What can hang from each mark:
j486: j134 j634 j844
j134: j220 j369 j486 j634 j820
j844: j134 j369 j634 j820
j820: j134 j634
j634: j134 j369 j820
j369: j634 j844

Every row comes from one small tree of marks. The marks that hang from a mark follow it in brackets, in the order of their numbers. Every link used is in the known rows. Which tree was each row made from?
In the rows, zero is written as 128.
Known rows:
j844(j820): [119 144 135 115 126 122 125 130 123 127 149 104 125 134 141 143 162 139
 130 124 128 127 128 130 130 140 121 123 135 129 113 124 113 137 124 136
 122 129 127 115 123 136 124 136 142  98 106 117 160 158 121 123 119 120
 148 121 135 146 140 125 144 123 131 127 144 133 133 143 146 171 121 166]
j369(j634(j134(j486) j820) j844): [122 148 129 162 167 155 111 121 124 111  92 143 120 128 124 107 103 137
 119  97 157  67 135 104  85 141  95 102 106  96  74 115 103 137 150 145
  63 127  74 124  94  68 142  98 124 172 201 220 111 111 118 133 112 163
 111 128 131  84 180 120 100 155  91 120 171 150 114 120 145 169  98 112]
j134(j634(j369)): [123  93 145 161 166  97 116 127 125 109 113 119 125 115 107 149 119  94
 128  98 120  81 125 143 116 136 104 129 121 119  89 111  96 107 131 111
 116 135 121 109 171 121 135 132 147 118 145 147 113 130 115 125 124 135
 108 107 127  98 102 167 168 138 155 129 116 128 118 134 125 149 114  95]
j844(j134(j220 j486) j369 j634 j820): [118 167  93 116 139 112  82 156 117 100 170  86 145 138 118 127 143 160
 136  67 100 154 132 137  98 131  80 156 128 138  52 109  32 127 143 163
  97 135 131 127 101  96 109  93 132  43 146  46 140 197 122 126 112 114
 162 131 174 145  72 128 108 110 112 126  75 138 181 165 191 191  75 180]
j486(j134(j820) j844): [132 129 119 138 124 146 120 128 129 116 132 110 132 142 169 118 192 133
 150 125 134 127 143 138  92 119 129 126 134 147  98 128 100  85 151 124
 139 143 122 138  81 132 126 115 156 124 129 120 130 114 133 135 132  94
 150  95 157 133 113  79 103 127 101  90 134 131 170 117 128 191 145 153]
j486(j134(j220 j820) j844): [127 148 126 156 133 132 116 148 123 109 150 118 135 152 166 129 164 123
 142 116 128 172 132 141  77 132 116 142 138 145  87 123  71  90 160 121
 153 149 125 167  71 134 118 117 138 141 117  76 164 101 129 134 135  72
 165  98 156 161 108  73  69 112  76  95 120 140 179 107 132 172 148 142]
j844(j134(j220 j820) j369): [123 163  91 109 131 101  97 146 127 103 168 103 140 136 148 129 139 167
 145  83 104 183 128 139  89 114 142 142 133 159  69 118  53 121 135 128
 112 141 132 149 107 114 103 105 138 109 130  98 165 186 125 137 127  95
 158 112 159 165  98  82  73  99 111 132 107 123 176 138 161 189 117 146]
j844(j369 j820(j134(j220 j486 j634))): [113 127 111 142 122  85  86 170 120 108 128  93 145 133 128 155 125 125
 149  71 104 129 137 131  86 136 104 146 117 134  60 105  46 123 144 149
 114 151 124 161 105  68 153 116 127  59 103  76 126 191 118 132 120 103
 164 100 150 158  96 179 137  98 116 130  86 157 160 163 168 190  81 143]
j634(j134(j220 j486(j844) j820)): [135 137 126 154 149 159 105 170 126 103 109 139 129 161 151 117 123 128
 140  78 129 133 137 139  49 127 129 145 121 128  91 118  50 112 162 130
 139 153 109 176  51  75 151  84 112 146 107 126 182 118 120 136 132 103
 168  99 134 199 122  72  74 109  69 120 124 154 158 107 136 188 132 151]
j486(j844): [136 132 124 156 123 159 134 136 129 129 125 140 135 139 128 118 144 123
 132 147 145 120 131 134 109 127 113 134 134 121 120 135 103 103 141 128
 137 134 122 131  99 137 107 126 150 136 127 143 124 115 132 123 131 122
 113 131 145 147 119  90 107 133 107 110 125 132 128 126 126 135 132 141]
j820(j134(j220)): [126 146 127 158 131 140 120 133 127 120 140 116 136 134 141 144 104 115
 135 118 122 185 124 131 104 121 127 140 133 127 116 127  82 137 125 135
 140 141 124 168  82 138 129 126 112 146 104  90 141 127 130 147 128 104
 148 112 134 128 132 117  83 104  94 117  94 138 141 112 134 139 133 108]
j369(j844(j820(j134(j486 j634)))): [102 169 127 124 148 141 109 150 120 125  92 117 118 130 105 142 114 107
 155 102 126  71 153 115  88 131 120 108 108 113  79 113  71 134 151 149
 116 144 107 137 110  69 158 124 141 107 121 164 104 163 132 140 111 122
 143 109 138 126 147 179 171 110  83 131 130 168 136 145 166 199  82 158]
j844(j134(j220 j486) j369(j634(j820))): [113 144  92 131 140  82  86 136 122  94 147 115 145 127 134 136 113 154
 117  79 119 144 128 124  89 136  77 133 118 124  41 111  42 127 151 144
  64 132 102 146  92  83 129  96 127 113 196 154 118 149 107 124 124 127
 125 137 155 121 103 128  62 128 103 125 123 145 152 137 159 163  83 117]
j369(j634 j844(j820(j134))): [114 192 126 153 151 152 126 102 124 137 142 118 129 120 140 126 138 134
 138 141 154 122 133 104 112 123  88 105 128 111  69 131  87 149 140 145
  89 133 102 137 108 125 114 151 147 162 156 163 113 144 134 149 105 127
 121 119 150  70 187 105 125 126  91 106 127 141 114 140 169 193 111 132]
j844(j369 j634(j134(j220 j486) j820)): [136 102 115 183 161 117  81 162 124  86 130 112 153 141 116 110 123 150
 129  53 121 126 127 138  88 139  76 152 123 124  73 103  70 115 131 149
  77 132 102 132  73 100 126  78 122  91 185  85 136 159 107 125 110 143
 136 113 151 125  86 130  73 143 124 107 102 127 160 142 161 160  87 128]
j820(j134): [131 129 125 139 131 155 126 111 132 129 120 108 134 128 142 135 133 126
 143 128 123 142 135 128 115 108 137 124 130 128 121 132 116 134 120 139
 128 132 124 139  94 135 137 124 129 145 110 119 103 135 133 145 127 126
 129 112 132 104 134 124 112 119 116 110 102 128 135 122 129 158 128 114]
j634(j134 j369(j844) j820): [132 124 159 216 174 172 120 107 133  97 110 116 108 129 116 130 157 136
 120 101 152  79 116 126  91 144 142  98 128 104  78 109 111 115 110 133
  77 126  79  84  85 127  93 106 157 163 203 196 177 126 117 128 110 155
  80 105 149  83 158  68 105 162 126 109 158 124 116 128 133 193 133  97]
j134(j220 j369 j486 j820(j634)): [ 99 129 109 107 132  50  90 167 114 105 123 140 146 144 136 145  66 108
 130  63 100  99 128 133  74 144 126 130  87 133  65 114  55 103 175  87
 131 155 117 182 133  65 180  84 132 149 125  79  90 132 113 118 148 121
 180  86 101 158  53 153 134  90 106 144 124 159 156 136 167 155  97 110]
j486(j134(j220 j369(j634)) j844(j820)): [116 171 126 181 104 107 107 137 112 115 156 121 152 129 174 141 152 139
 133 115 132 167 107 130  84 155  91 136 117 130  39 120  71  92 174 124
 115 145 128 162 106 123 107 133 158 144 141  94 164 107 130 120 138  91
 152 106 181 108 108  89  69 120  90 100 106 144 147 136 151 166 121 122]
j634(j820(j134)): [124 119 126 146 134 142 120 108 131 113 130  99 133 127 138 145 139 124
 134 123 134 130 138 130 115 119 127 110 134 118 106 124 112 129 115 136
 109 130 103 123  55 162 144 123 143 139 121 149  98 136 118 137 119 135
 122 104 130 110 140 141 102 127 123 105 148 122 136 119 132 165 121 117]
j134(j634): [120 114 123 120 138 100 122 141 121 127 119 126 127 122 114 131  96 113
 138 113 117 100 136 138 122 134 102 132 119 128 121 121 116 122 141 121
 133 134 134 129 158 120 147 134 129 125 116 149  94 140 124 129 126 129
 142 118 116 130 118 186 153 126 127 130 134 133 135 126 126 127 109 126]
j486(j134(j220 j820) j634(j369(j844))): [106 148 133 202 172  87 120 124 119 104 133 140 141 134 132 134 160  77
 127 111 126 133 117 136  75 148  67 122 124 121  70 108  78  79 151 108
 123 145  92 125 137 108 105 125 149 168 198 117 156  98 131 140 126  99
 123  88 168  75 122  95 113 137  89 106  83 136 176 131 152 183 143  89]
j369(j844(j634(j134(j486 j820)))): [130 157 118 138 184 174 102 156 126 110 100 137 124 137 114  75 115 135
 149  68 133  71 151 120  81 110 121 122 108 119  89 114  77 131 157 140
 100 139 104 129 107  75 139  84 126 136 164 135 107 142 137 148 106 142
 150 101 131 122 148 118 131 133  89 116 129 140 151 134 166 201 103 164]
j634(j820): [122 115 132 133 132 111 122 124 127 113 129 114 128 132 124 136 132 131
 123 124 137 118 130 133 129 139 124 115 131 119 115 118 129 123 123 127
 107 126 108 115  92 154 133 124 138 132 139 159 122 131 110 120 123 141
 124 120 124 134 134 143 113 138 132 120 178 127 131 121 132 136 117 134]
j486(j134(j369(j634 j844))): [116 181 109 170 119 122 117 114 120 130 109 153 132 107 141 108 127 141
 138 123 139 105 117 100  96 138 129 107  99 127  65 121 128 105 168 123
  94 131 120 136 159  92 110 129 154 183 197 158 110 101 151 132 135 129
 108 119 170  34 136 116 107 138 100 114 113 140 123 143 141 138 110  83]
j134(j220 j369(j634 j844)): [106 206 112 176 141 100 115 151 118 131 126 182 142 120 111 111  53 130
 122 120 143 135 104 100  91 150 109 121  98 118  68 119  87 123 174 107
 104 138 120 175 160 101  98 136 129 219 181 148 143  99 139 128 136 123
 121 131 147 110 143  96  88 117  83 137 123 145 103 133 161  95 106  85]

Which tree is each row?
[107 143 106 112 116 103  97 127 117 101 125 109 127 113 121 142  86 141
 144  79 102 104 132 142  95 140 152 113 105 127  68 105  90 106 151 122
  98 133 113 103 104 116 150 111 164 128 113 185  87 176 119 117 132 145
 135 110 133 120  93 191 103 118 129 131 170 123 155 127 132 181  78 116]
j844(j134(j369 j634(j820)))
[118 119 102 163 116 159 128 128 127 126  89 146 154 131 127 130 141  66
 138 143 132 106 147 137  81 119  48 141 114 101 107 132  81  87 154 147
 135 142  87 136  72  94 155 101 143 137 131 159  40 109 135 137 132 126
 109 116 144 109 108 138 115 131  84 105  77 147 150 130 136 165 113 112]
j820(j134(j486(j634 j844)))
[102 159 106 111 121  65  96 181 121 108 109 153 136 139 131 138  84 127
 138  68 113 126 130 122  76 137 178 128  92 140  80 108  70 117 174 103
 131 152 131 184 123  66 171  97 116 135  98  94 155 134 118 124 146 107
 177  97 122 204  91 145 117  90 102 161 129 158 148 124 153 142 104 129]
j134(j220 j369 j486 j820)
[131  96 133 159 134 109  87 153 115 100 146  86 141 154 148 147 144 153
 124  61 100 115 120 141  86 159  76 150 116 128  66 111  66 112 125 135
  99 142 104 139 102  67 124  78 138  75 152  64 155 188 110 119 121 130
 157 103 134 123  68 105 120 123 119 123  86 147 162 163 170 204 108 135]
j844(j369 j820(j634(j134(j220 j486))))
[108 216 103 119 174 128 112 126 122 121 164 139 126 135 139 110  78 144
 135 105 130 157 129 117  81 122 100 117 125 126  56 125  38 142 168 123
 104 141 104 163 119 104 107 126 126 197 166 170 152 127 136 152 119 103
 154 130 141 120 168  77  72 106  54 117 135 140 148 115 166 175 115 133]
j369(j634 j844(j134(j220 j820)))
[115 154 118 116 142 113 109 136 116 116 151 112 127 132 122 141  60 124
 138  90  97 159 125 145  98 133 110 144 130 130 104 117  63 121 146 130
 145 140 132 141 118 110 135 123 120 122 108 123 144 153 131 136 126 105
 159 130 130 134 108 160  91 101  92 129 120 140 166 119 128 155 106 126]
j844(j134(j220 j634))
[117 112 140 187 195 116  91 125 127  83 128  97 145 130 106 149 116  82
 123  70 134 122 128 135  94 126  79 132 127 100  58 103  37 117 134 136
  98 141  96 136  66 144 148  95 131 116 168  81 104 117 104 136 112 135
 123  96 141  99  96 153 105 126 119  99  92 139 149 120 163 168  95  97]
j844(j634(j369 j820(j134(j220 j486))))
[105  95 119 127 168  71 114 132 125 104  96 140 145 121 127 144 165  62
 126  92 125  71 139 140  95 131  79 122 107 111  84 111  87  92 151 107
 111 140  87 112 155  84 170 103 142 114 161 147  82 123 109 128 130 136
 121  95 126 118 103 157 176 137 143 139 106 141 149 143 147 179 118 103]
j134(j486(j634(j369)) j820)
[102 213 124 124 151 135 111 144 112 120 160 111 113 140 107 138  79 132
 141  99 113 141 128 130  88 150 116 125 132 129  72 113  46 131 150 139
 127 140 116 133 114 104 108 138 139 113 128 149 196 174 134 134 112  98
 162 132 151 147 147 129 106 101  67 133 139 149 162 139 165 197  99 169]
j369(j844(j134(j220 j634) j820))
[107 124 138 187 152 103 117 151 117 101 128 135 153 144 116 163 169  54
 108 116 136 117 118 148  81 164  32 147 125  95  67 112  36  79 154 127
 128 146  92 123 107 101 126 114 153 104 155 110 166 107 108 109 132 109
 118 117 157 147  95 106 128 132  96 123  81 159 145 148 162 178 121 124]
j134(j220 j486(j634(j369) j844(j820)))
[114 150 114 119 199 110  84 138 124  84 149 101 133 133 124 131 122 106
 137  49 104 133 133 141  80 114 115 141 124 126  48 106   9 119 153 128
 111 147 120 134 111 101 145  84 128 101 153  78 132 143 114 141 118 112
 156 103 140 135  85 126 119 107 106 123  86 137 177 122 171 206 101 135]
j844(j134(j220 j486 j820) j634(j369))
[121 129 128 151 173 136 103 113 123  93 175  94 139 150 146 151 135  98
 124  90 114 125 123 161  70 131  80 138 141 130  40 124   4  80 147 100
 130 152 102 137  85 135 103  89 172 156 160 101 125 132 112 130 132 107
 137  96 139 122  68  48  95 111  95  93 104 128 171 116 158 226 134 121]
j486(j844(j134(j220 j820(j634(j369)))))
[131 135 109 146 148 161 114 155 125 118 113 142 143 136 101  97 126  99
 133 117 146  92 140 132 104 121  72 149 120 112 100 128  71 100 164 143
 129 135 122 131  97 115 133  98 137 109 153 112  78 102 129 126 122 132
 128 132 145 137 101 137 124 135 102 107 100 139 140 132 155 138  96 159]
j134(j486(j844(j634)))
[112 178  88 169 103 141 118 140 116 115 137 161 160 130 128 129  92 103
 131 124 109 171 114 154  69 146  84 150 112 118  85 127  59  73 169 122
 142 141 112 133  86 113 103 108 158 170 128 130 120 129 143 119 148 112
 122 128 166 123  80  98  44 113  71 117  76 129 167 130 140 149 116 105]
j486(j634 j844(j134(j220 j369)))
[117  85 147 158 169  77 110 121 125  97 119 110 127 117 107 159 127  91
 123  96 128  69 128 144 116 144  99 115 122 111  72 103  99 105 125 113
  98 132 103  94 135 144 140 129 160 126 165 180 116 135  98 118 118 148
 107 102 125 109 111 177 158 145 162 118 162 126 125 124 131 159 105  98]
j134(j634(j369 j820))
[117 142 145 186 172 131 121 111 134 104 117 132 119 127  97 137 147 112
 114 126 157  73 115 120 106 147 127  95 129 107  73 111 105 111 123 121
  87 126  89  96 106 142  93 123 166 160 210 182 148 110 111 121 116 148
  72 120 149 103 145  93 136 153 125 118 162 131 112 128 145 161 120 103]
j634(j369(j844) j820)
[128 121  89 125 118 116 102 171 133 110 105 140 142 141 133 114 175 136
 145 109 140  89 145 130  80 116 121 138 115 148  70 121  72  91 159 128
 107 144 119 148 107  77 127  91 155  93 144 130 108 143 118 123 133 124
 126 110 153 185  88  90 130 125 117 132 121 140 143 146 159 179 109 163]
j134(j486(j844(j369)) j820)
[112 127 117 155 116  78 105 103 118 108 131 121 142 107 164 136 140 142
 130 103 129 118 120 122 110 140 113 105 105 124  58 112 129 101 157 119
  77 129 113 127 123 127 139 121 157 166 175 155  84 107 121 120 134 137
 120 104 154  57 113 154  91 145 136 105 151 127 137 129 128 153 105  82]
j486(j134(j369(j634(j820))))
[117 157 131 134 126 157 112 119 113 114 193  86 137 159 147 149 122 128
 124 119 107 160 123 158  93 151  62 142 147 122  68 131  23  99 138 129
 139 143 109 129  64 141  93 107 165 121 130  95 160 156 124 121 126 104
 158 122 143 138  91  71  81 103  77  94 119 139 174 132 163 209 122 161]
j486(j844(j134(j220) j820(j634)))
[125 131 111 133 128  84 110 121 122 126 161 111 149 116 151 129 175 157
 126 119 136 128 125 123 135 135  67 133 126 139  61 123 103 134 134 137
  70 127 122 124 165 122 102 144 152  96 170 126 120 170 116 122 116 134
 121 122 155 108 130 112 133 138 152 124 114 125 117 171 169 166 105 138]
j844(j369(j634) j820)
[135 114 155 178 184 127 106 131 129  92 138 107 128 139 154 139 139 129
 131  60 122 146 114 144  83 129 147 134 132 130  77 108  73 123 124 111
 120 144 110 142 104 119 128 105 124 153 125 107 212 138 113 138 120 114
 150  79 130 137 130  68 103 121 123 120 114 124 145 115 130 201 158  98]
j634(j134(j220 j820) j369)
[138 102 148 247 164 162 125 123 125 106 126 142 156 139 134 133 148  78
 115 113 136 141 106 161  73 154  44 156 134 100  90 120  69  75 133 123
 130 141  85 117  97 128  94 108 145 169 161 131 175 103 123 128 129 123
  96 105 154  95 108  62  72 149  98  99  58 123 142 122 121 170 153  76]
j486(j634(j134(j220) j369) j844)
[120  87 154 162 173  76 102 107 119  92 167  82 139 142 167 163 156  94
 126  78 107 126 120 149  92 144  81 129 133 135  55 115  68  86 136  93
 130 149 113 139 125 131 135 100 152 136 174  65 140 112 114 134 132 103
 153  67 132  77  64 100 130 123 123  94  95 132 180 128 144 189 148  87]
j486(j134(j220 j820(j634(j369))))
[146 135 122 192 134 196 109 144 124 118 119 146 148 125 129  90 127 141
 147  94 134 119 123 144  91 127 119 147 113 121  88 124  94  91 155 134
 112 134 127 114  94 136 105  95 159 146 133 106  97 134 140 127 127 148
 119 107 158  99 102  89  77 139 112  97  93 111 134 132 138 168 109 124]
j486(j844(j634(j134(j369))))
[120 136 134 160 144 126 116 126 127 109 146 103 140 140 139 151 110 120
 131 114 123 172 127 134 101 130 119 123 137 115  99 119  81 132 121 132
 123 136 105 153  46 171 137 121 123 160 110 117 141 132 114 137 121 115
 144 107 130 133 134 126  73 112  99 102 137 132 147 110 136 154 123 110]
j634(j820(j134(j220)))
[131 108 126 189 107 112 100 134 115 109 180  78 157 155 163 146 194 140
 126 118 113 148 116 152  94 163  38 152 143 146  51 126  64  69 137 128
 126 144 123 136  88 131  77 110 179  77 174  38 154 150 125 115 129  93
 142 101 180 105  40  63  89 129 105  78  81 134 183 163 168 198 124 146]
j486(j134(j220) j844(j369 j820(j634)))
